What can hang from each mark
tibo: fufeni
bebis: sodi
nafola: lisez ranog
vovat: fufeni
lisez: nafola
midu: ranog sodi
fufeni: ranog sodi
zukude: vovat
sodi: bebis fufeni
ranog: fufeni midu nafola zukude

Every row comes from one small tree of marks. The marks that hang from a mark follow it in brackets, in alphabetical order. Every link used is in the known rows. Which tree was each row made from?
In the rows, 128 means zero.
Known rows
vovat{fufeni{ranog{nafola{lisez}} sodi{bebis}}}: [ 96 150  93 106 178  99 119 101 116 149 158  97 110 143 168 130 115 144
 174 114 159 131 134 176 146 163 156 176]
lisez{nafola{ranog}}: [179 113 121 127  92 145 130 132 125 115 151  83  99 118 153 144 142  78
 142 147 139  92 145 102 105 100 106 124]
nafola{ranog{midu zukude}}: [157 124 140 140  94 162 150 146  92  77 157  68  90 111 170 139  90  60
 145 139 131 100 142 123 104  98  97 106]
ranog{nafola zukude}: [153 135 118 155 114 147 168 160  86  86 147  95 105 138 145 130  97  98
 170 127 129 114 110 121 120 112 121 129]
vovat{fufeni{ranog}}: [ 89 162 119 116 159 113 100 102 112 137 147 106 111 142 165 128 125 134
 151  94 147 132 146 151 134 134 162 148]
midu{ranog{nafola}}: [159 141 130 121 154 167 111 129  96 103 157 107 118 139 172 112 124 108
 153 102 162  96 112 104 148 128 102 142]
fufeni{ranog sodi}: [101 154 104  79 183 114 121 108 135 146 166 101 110 135 189 119 114 144
 142 108 133 116 125 162 132 161 143 179]
zukude{vovat{fufeni{ranog}}}: [ 74 174 137 125 137 110 127 108  93 129 142 112 112 152 150 132  95 113
 162  92 135 130 159 132 110 121 195 123]
vovat{fufeni{ranog{midu nafola zukude} sodi}}: [ 97 172 111 128 158 109 130 108 104 116 163  89 100 128 179 137  91 125
 183 114 154 121 144 158 128 151 150 163]
midu{ranog{nafola} sodi{bebis fufeni}}: [143 102 164  64 193 161  88  96  85  96 176 107 126 150 189  99 114 107
 141  70 188  64  88 154 155 109 110 147]
vovat{fufeni{sodi}}: [ 75 149 104  95 151 111  89  96 109 145 140 107 114 128 160 152 121 115
 176 116 152 124 162 159 128 149 170 163]
tibo{fufeni{sodi}}: [ 90 143 116  90 152 121  96 110 121 147 142 123 133 140 149 147 129 109
 137 119 144 136 154 172 117 145 154 186]
midu{ranog{fufeni{sodi{bebis}} zukude}}: [109 155 156  89 138 155 116 126  69 107 153  91 107 109 165 111 101  97
 170  88 152  71 114 127 102 110 150 133]
nafola{lisez ranog{fufeni zukude}}: [161 111 134 162  78 143 172 149  62  97 129  73  74 101 134 143 104  77
 170 155 130  89 130 119  96  82 121  95]
nafola{lisez ranog{midu}}: [184  91 114 151 107 155 151 131  94  94 132  78  82 111 168 152  98  72
 151 167 137 104 144 128 133 112  82 112]
bebis{sodi{fufeni{ranog{midu}}}}: [106  97 151  69 170 130 102 117 114 130 149 119 122 152 187 117 105 129
 117  78 140 110  93 171 127 114 137 148]
nafola{lisez ranog{fufeni midu zukude{vovat}}}: [158 121 149 174  74 148 188 146  46  75 129  67  65  97 142 151  59  53
 180 156 126  83 145 115  85  82 129  79]
bebis{sodi{fufeni{ranog{nafola}}}}: [114  97 143  77 170 126 109 125 116 135 153 122 125 160 177 114 118 140
 120  81 144 115  85 166 133 117 136 153]
midu{sodi{fufeni{ranog{nafola}}}}: [123 109 153  82 182 136 106  96  97 108 163 114 112 151 182 117 110 115
 130  84 151  86 110 163 141 108 134 143]
sodi{bebis}: [111 104 117  63 165 145 107 125 114 133 139 103 126 150 160 119 107 103
 129 102 131 121 120 172 135 130 148 142]
lisez{nafola{ranog{fufeni{sodi} zukude}}}: [163 127 133 129  80 139 146 138 103 109 153  74  86 101 146 145 123  72
 164 147 135  75 143 103  78  92 128 120]
lisez{nafola{ranog{zukude}}}: [178 119 126 139  74 144 144 140 117 104 152  75  95 113 150 143 136  74
 151 146 136  90 140  99  94  89 105 118]
midu{ranog{fufeni} sodi}: [115 128 182  73 178 176  91  96  68  95 153 101 103 117 178 106 106  81
 142  62 172  51 121 121 132 105 139 117]
ranog{fufeni midu{sodi} nafola{lisez} zukude}: [161 112 159 162 134 168 191 141  28  45 133  77  61 102 155 140  24  52
 194 127 139  61 117 133 107  99 131  93]
sodi{bebis fufeni{ranog{midu}}}: [113 115 140  60 181 122  95 107 103 126 164 113 124 159 189 112  93 133
 128  91 133 104  99 201 125 112 145 154]
lisez{nafola}: [159 116 116 114 112 140 120 125 124 123 136 101 106 125 152 143 134  90
 149 131 133  96 141 111 111 109 127 134]

Which tree is each row?
[137 112 104 114 167 135 155 136  68 125 135 102  86 126 138 139  81 103
 189 141 137  89 115 155 125 147 159 146]  ranog{fufeni{sodi{bebis}} nafola{lisez}}
[126 137 142 121  99 144 147 146  77 103 158  72  86 102 149 137 103  74
 161 133 130  83 138 127  83 100 141 115]  nafola{ranog{fufeni{sodi} zukude}}
[170 118 133 126  94 147 131 134 107 116 149  84  89 111 146 144 131  72
 149 143 135  79 145 100  91  93 125 114]  lisez{nafola{ranog{fufeni}}}
[112 175 114 124 154 108 174 131 111 118 176  91 102 142 172 118  88 136
 172 115 133 115 115 144 113 148 150 165]  fufeni{ranog{nafola zukude{vovat}} sodi}
[149 144 154 189 103 151 210 159  19  53 126  85  64 111 135 147  11  56
 212 138 120  78 130 114  83  96 162  83]  ranog{fufeni midu nafola{lisez} zukude{vovat}}
[110 114 161  78 166 132 108  95  94 103 159 109 112 143 182 117 108 111
 131  78 147  85 112 165 127  96 140 136]  midu{sodi{fufeni{ranog{zukude}}}}
[184 116 115 181 111 157 190 153  69  59 131  82  84 120 163 147  52  76
 188 153 131 105 118 127 127 115  93 118]  ranog{midu nafola{lisez} zukude}
[121 172 119 129 159 120 178 128 104  97 177  85  92 131 188 123  58 117
 175 120 133 108 124 147 114 153 138 158]  fufeni{ranog{midu nafola zukude{vovat}} sodi}
[136 151  96 132 154 110 173 129 115 121 165  87  96 132 174 122 100 145
 173 132 137 115 106 152 130 152 123 173]  fufeni{ranog{nafola{lisez} zukude} sodi}
[132 141 138 121 142 115 124 127  91 113 163 118 114 154 172 120 113 142
 149 106 130 104  98 157 115  97 137 149]  sodi{fufeni{ranog{nafola zukude}}}
[112 165 122 124 159 120 136 123 115 119 164 105 118 141 167 133 100 118
 144 117 145 133 137 173 116 148 135 187]  tibo{fufeni{ranog{midu nafola zukude} sodi}}
[153 135 139 134  74 134 154 138  96 108 154  74  86 105 141 147 114  67
 169 144 134  76 147  98  70  89 142 112]  lisez{nafola{ranog{fufeni{sodi} zukude{vovat}}}}
[143 126 125 119 155 114 116 117  96 124 154 124 112 157 173 124 120 148
 147 115 133 106 101 161 131 108 132 154]  sodi{fufeni{ranog{nafola{lisez}}}}
[ 61 159 126  98 139 107 119 105  94 138 139 109 118 146 146 145  88 101
 176 104 141 125 164 148 108 134 203 136]  zukude{vovat{fufeni{sodi{bebis}}}}
[106 123 142  69 159 111 108 120  99 131 164 110 127 160 175 106 107 142
 134  88 131 108  89 196 114  98 155 154]  sodi{bebis fufeni{ranog{zukude}}}
[128 144 157 159 126 149 178 127  58  49 153  82  88 130 164 141  31  56
 191 108 150  94 141 127 112 110 142 103]  ranog{midu{sodi} nafola zukude{vovat{fufeni}}}
[165 143 119 161 145 139 179 141  95  85 153  86  88 135 180 118  73 118
 157 124 129 114 107 137 133 126 103 134]  fufeni{ranog{midu nafola{lisez} zukude}}
[161 115 126 169  66 134 181 146  79  97 133  74  87 118 139 146 105  80
 168 157 133 109 135 113 104  87 113 100]  nafola{lisez ranog{zukude{vovat}}}
[ 96 159 122  97 174 119 108 106 126 137 157 114 123 140 173 134 109 120
 128 111 143 134 149 180 122 153 143 191]  tibo{fufeni{ranog{midu} sodi}}
[161 103 121 138 117 149 154 127  72 100 134  74  69  93 161 156  80  67
 170 166 136  81 147 135 112 117 113 114]  nafola{lisez ranog{fufeni{sodi} midu}}
[172 119 106 175 103 140 185 158  79  87 130  91  98 134 140 138  96 103
 183 145 132 116 106 122 128 109 110 127]  ranog{nafola{lisez} zukude}
[108 169 142 128 134 122 157 133 102 112 155  96 106 146 166 109  95 126
 141  92 119 120 119 133 107 109 157 129]  fufeni{ranog{zukude{vovat}}}
[181 109 145 130  85 147 137 126 105  86 159  74  91 109 167 146 114  62
 151 141 144  72 140 112  93  79  99 114]  lisez{nafola{ranog{midu{sodi{fufeni}} zukude}}}
[121 114 157  89 169 135 116 101  92  99 163 109 110 147 180 117 105 113
 137  85 150  84 107 162 131 100 133 138]  midu{sodi{fufeni{ranog{nafola zukude}}}}
[130 115 133  75 186 124 109 116 100 120 171 113 122 166 187 111  90 134
 135  98 137 104  93 197 132 118 137 158]  sodi{bebis fufeni{ranog{midu nafola}}}
[162 101 124 146 104 147 151 138  75 112 127  84  77 108 140 144 113  82
 158 155 133  93 137 123 113  99 122 105]  nafola{lisez ranog{fufeni}}
[174 102 116 163  74 141 168 146  89  99 133  72  88 113 146 144 118  86
 159 161 135 108 128 120 115  91  94 110]  nafola{lisez ranog{zukude}}
[126 163 133 169 112 136 180 141  65  66 152  85  91 128 158 150  36  71
 204 130 138 108 146 126 103 123 146 119]  ranog{midu nafola zukude{vovat{fufeni{sodi}}}}
[106 160 111 110 174 113 119 117 128 145 163 118 128 152 160 129 128 135
 133 115 148 140 135 173 129 157 142 199]  tibo{fufeni{ranog{nafola} sodi}}
[ 86 132 114  73 163 120  94 112 124 152 145 118 138 145 150 140 124 110
 133 114 147 137 147 189 121 148 159 189]  tibo{fufeni{sodi{bebis}}}
[144 128 170 142 145 174 175 143  35  44 149  80  70 107 159 133  26  47
 182 107 136  60 121 132 100 101 141  97]  ranog{fufeni midu{sodi} nafola zukude}
[117 150 101  91 178 113 159 132 124 128 181  82 110 144 179 107  94 143
 158 111 139 117  97 175 128 159 136 180]  fufeni{ranog{nafola zukude} sodi{bebis}}
